Every row comes from one small tree of marks. The marks that hang from a mark follow it in brackets, in alphabetical order. Every link used is in the known rows. Which tree was each row made from?
Known rows
U{V{A P}}: [ 0.69  0.02 -0.06  1.67  0.97 -0.59 -1.20  3.25  3.56 -0.26  1.23  2.54
  1.46  0.76 -0.77  3.31 -0.96  1.60]
M{A{V{P}}}: [ 0.48 -2.41  0.36  2.59  0.22 -3.80 -0.45  2.78  3.17  1.45  2.58  3.39
  1.57  1.28  0.06  6.59  1.10  5.08]
P{V{A D U{N}}}: [-2.08 -1.16  1.35 -1.52 -3.50  3.60  1.53 -1.89 -3.94  0.85 -2.96 -4.41
 -0.33 -0.22 -0.43 -3.66 -3.06 -4.93]
V{A D P U}: [-0.45 -0.58 -2.89 -1.15 -0.86  5.74  1.34 -6.17 -1.71  0.67 -0.74 -2.22
 -0.35  0.02 -0.35 -0.32 -1.75 -0.50]
F{V{A P U{N}}}: [-3.41  5.06  1.21 -0.96  4.46  3.79 -1.18 -0.44  0.31 -0.43  2.75  3.22
 -2.43  1.52 -0.50  1.84 -3.05 -4.04]
C{F{V{A}} P}: [ 3.39 -0.70  1.70  1.73 -1.55 -1.07  1.44  2.51  1.76 -0.54  1.04  3.58
  1.94 -0.08  2.13 -2.02  1.67 -2.53]
F{C}: [ 0.75 -4.00 -0.65  0.29  5.07 -7.16 -3.03 -1.11  2.93  1.30 -0.64  1.05
  1.02 -0.74  1.48  6.70  6.13  2.56]
V{A D}: [ 0.46 -6.35 -0.83 -2.85 -2.95  0.65  1.64 -3.91  0.11  0.80 -4.06 -2.42
  1.93 -1.11  0.20  2.18  1.95  1.18]
V{A P U{N}}: [-3.50  4.60  0.31 -0.80  4.79  4.56 -1.47 -5.72  2.32 -0.41  1.10  1.76
 -0.73  1.56  0.70  1.45 -2.02 -3.47]
N{P{V{D U}}}: [ 1.40  0.23 -1.54  0.64 -1.58  0.30  0.51  0.54 -2.91  0.54 -1.41 -4.75
 -0.20 -1.09 -1.19 -3.84  0.03  3.35]
U{N V{A D}}: [-0.49 -2.23  0.91 -2.68 -3.81  1.14  1.71  0.13 -0.17 -1.25 -3.26 -0.79
  1.39 -0.51 -0.77 -1.92 -1.30 -1.91]
M{A{V}}: [-0.01 -6.58  1.14  1.46 -1.40 -4.93  0.19  3.55  1.48  2.12  0.09  2.28
  4.10  0.48  0.20  5.60  2.50  3.80]
U{V}: [ 0.28 -3.17  0.59  0.75  1.89 -4.70 -0.86  3.88  2.79 -0.20 -0.42  0.72
  2.48  0.13 -0.32  2.46  3.39  5.14]
P{V{D}}: [ 1.30 -5.45  0.80 -0.46 -2.55 -4.44  1.31  1.67 -0.52  1.16 -2.73 -5.28
 -0.65 -1.03 -0.37  0.74  3.26  5.18]
F{C{P} V{A}}: [ 2.89  0.43 -0.18  1.44  0.17 -3.13 -3.14  3.87  0.68  0.29  1.10  4.61
  0.08 -0.85  0.49  2.28  3.03 -3.86]
U{N V{D P}}: [ 0.11  3.00  0.12 -1.31  0.18 -0.71  0.65 -0.59  2.46 -2.76 -0.05 -0.82
 -2.60  0.41 -0.78 -1.36  0.19  4.19]
P{V{A U}}: [-1.50 -3.19  1.12  1.79 -0.29  0.76 -0.60  1.90 -1.84  2.58 -0.71 -1.94
  2.15  0.26 -0.41  0.88 -1.24 -2.69]
F{C V{A D U{N{P}}}}: [ 0.18  3.09 -1.72 -2.18  0.04  2.85 -1.04 -0.50 -4.42 -0.45 -0.56  1.42
 -1.20 -1.52 -0.97 -1.96 -2.96 -6.91]
A{V{D P U{N}}}: [-2.02  4.34 -1.88 -0.14 -1.43  2.72 -0.52 -3.50 -1.49 -1.53  1.25 -1.24
 -3.06  0.63 -0.47 -2.63 -1.43  1.46]

Which tree is each row?
[ 4.01 -0.34  2.38  4.22 -0.87 -5.29  0.89  2.42  3.17 -0.37  0.61 -0.59
  1.09  0.16  2.76 -3.93  4.04  2.30]
C{F P{V}}
[ 0.07  1.96  0.15 -1.42 -2.27  2.32  0.92 -0.92  1.48 -1.95 -0.58  0.07
 -1.04  0.29 -1.00 -0.99 -2.91 -0.51]
U{N V{A D P}}
[ 1.39 -0.81 -2.44  0.61 -2.82 -2.10 -0.37 -0.03  1.05 -0.60  0.72 -1.32
 -1.83 -0.28 -0.66  1.99  1.84  6.91]
A{V{D P}}
[ 1.27 -0.25 -0.44  1.03  3.83 -3.56 -3.07  3.59  1.80  1.24  2.79  4.21
 -1.66 -0.24 -0.16  8.07  0.59 -1.46]
F{C V{A P}}
[-2.88 -1.15 -0.40 -3.67 -1.34  5.53  1.67 -7.33 -2.43 -0.09 -3.33 -2.37
  0.70 -0.22  0.36 -2.53 -1.44 -4.42]
V{A D U{N}}
[ 0.30  1.84  0.06  2.41  2.80 -1.63 -1.91  2.69  0.16  0.87  0.35 -1.56
  0.79 -0.03 -0.62 -0.84  0.79  2.97]
N{P{V{U}}}
[-3.76  1.74  0.30  0.48  1.62 -0.41 -2.30 -0.63 -0.16 -0.38  0.64  1.10
  0.50  0.85  0.21 -0.51  0.68 -0.40]
A{V{U{N}}}
[-2.06 -0.25  1.25 -1.33 -0.83  0.49  1.25 -1.82 -2.93  0.37 -2.08 -5.24
 -1.77 -0.13 -0.20 -3.88  0.00 -0.26]
P{V{D U{N}}}
[ 1.26 -6.40  0.82 -0.63 -4.92 -1.13  1.62  1.47 -1.39  1.77 -3.50 -4.46
  0.92 -1.14 -0.58  0.86  0.22  0.47]
P{V{A D}}
[-0.86  4.19 -2.18 -0.84 -2.33  2.20 -0.89 -2.05 -2.14 -1.85 -0.87 -0.67
 -0.36 -0.59 -0.76 -4.80 -1.01  0.94]
A{V{D U{N{P}}}}
[ 1.54 -0.42 -1.29  0.23  0.61  1.52  3.87 -1.66 -2.74 -0.08  2.34 -1.68
 -2.16  0.04  0.84 -3.13 -0.69  2.37]
C{F{V{D P U}}}
[ 1.39 -1.43 -1.27  0.12 -1.93  4.57  4.20 -1.74 -3.74  0.75  1.61 -0.83
 -0.60 -0.11  0.62 -2.80 -3.75 -2.37]
C{F{V{A D P U}}}
[-0.16  2.89  2.98  0.19  1.16 -1.90 -2.18  2.68  3.72 -0.28 -1.19  0.92
  0.83 -0.03 -0.15  1.24 -0.99 -1.66]
U{N{P{V{A}}}}
[-1.67  1.12 -0.61 -0.11 -2.75  3.08  1.80 -2.72 -2.38  0.15  1.44  0.02
 -0.68  1.17 -0.45 -1.34 -3.00 -0.11]
M{A{V{D P U{N}}}}
[-1.09  4.57  1.54  0.42  4.70 -2.72 -1.75  1.69  5.53 -2.40  1.99  2.35
 -1.56  1.45 -0.15  1.87  1.02  3.76]
U{N V{P}}
[-0.06  4.46  2.16  0.87 -0.02  3.80  1.36 -1.14 -0.84 -1.41  1.60  3.60
  0.75  0.85  2.26 -6.83 -1.66 -7.92]
C{F{V{A U{N}}} P}
[ 1.80 -0.53  1.35  1.53  4.75 -4.72  1.03  2.22  3.66 -0.23  3.54  2.25
 -1.35  0.66  1.74  3.21  2.24  4.67]
C{F{V{P}}}
[ 1.82 -1.38  1.46  1.28  2.32 -1.54  1.33  2.07  2.74  0.48  2.87  3.09
  0.25  0.51  1.45  3.61 -0.61 -0.03]
C{F{V{A P}}}
[ 1.15  1.95 -0.05 -2.14 -3.14  1.90  0.61  0.84  0.76 -2.35 -2.71  0.44
  1.72 -0.84 -1.32 -3.43 -2.32 -0.91]
U{N{P} V{A D}}
[-2.35  4.51  0.02 -1.42  3.84  4.06 -1.80 -4.24  1.76 -0.84 -0.97  2.35
  2.01  0.42  0.39 -0.76 -1.63 -3.89]
V{A U{N{P}}}
[-2.47  0.14 -1.14 -1.34 -2.94  1.64  0.14 -2.81 -3.14 -0.69 -1.13 -2.22
 -0.53 -0.17 -0.30 -3.70  0.02  0.09]
A{V{D U{N}}}
[-0.67 -2.94 -0.89  0.52  2.66 -0.75 -2.24  2.53 -3.35  2.49  1.01  2.53
  1.05 -0.66 -0.31  4.13 -0.31 -5.59]
F{C V{A U}}
[ 2.91 -2.34 -0.24 -0.19 -4.42 -0.59  0.62  2.17 -0.33  0.74 -2.91 -3.13
  1.14 -1.54 -1.11 -0.64 -0.67  1.32]
N{P{V{A D}}}
[-1.57  2.57 -0.56  0.67  5.86 -0.15 -1.16  1.58  0.24  0.34  3.47  1.48
 -2.50  1.09 -0.74  3.27  0.91  3.34]
F{V{P U}}
[ 2.53  1.42 -2.96  0.41 -1.49 -0.15 -0.67  0.18 -5.00 -0.24  0.52 -0.25
 -2.33 -1.31 -0.23 -4.18  2.88 -1.49]
F{C{P} V{D U}}
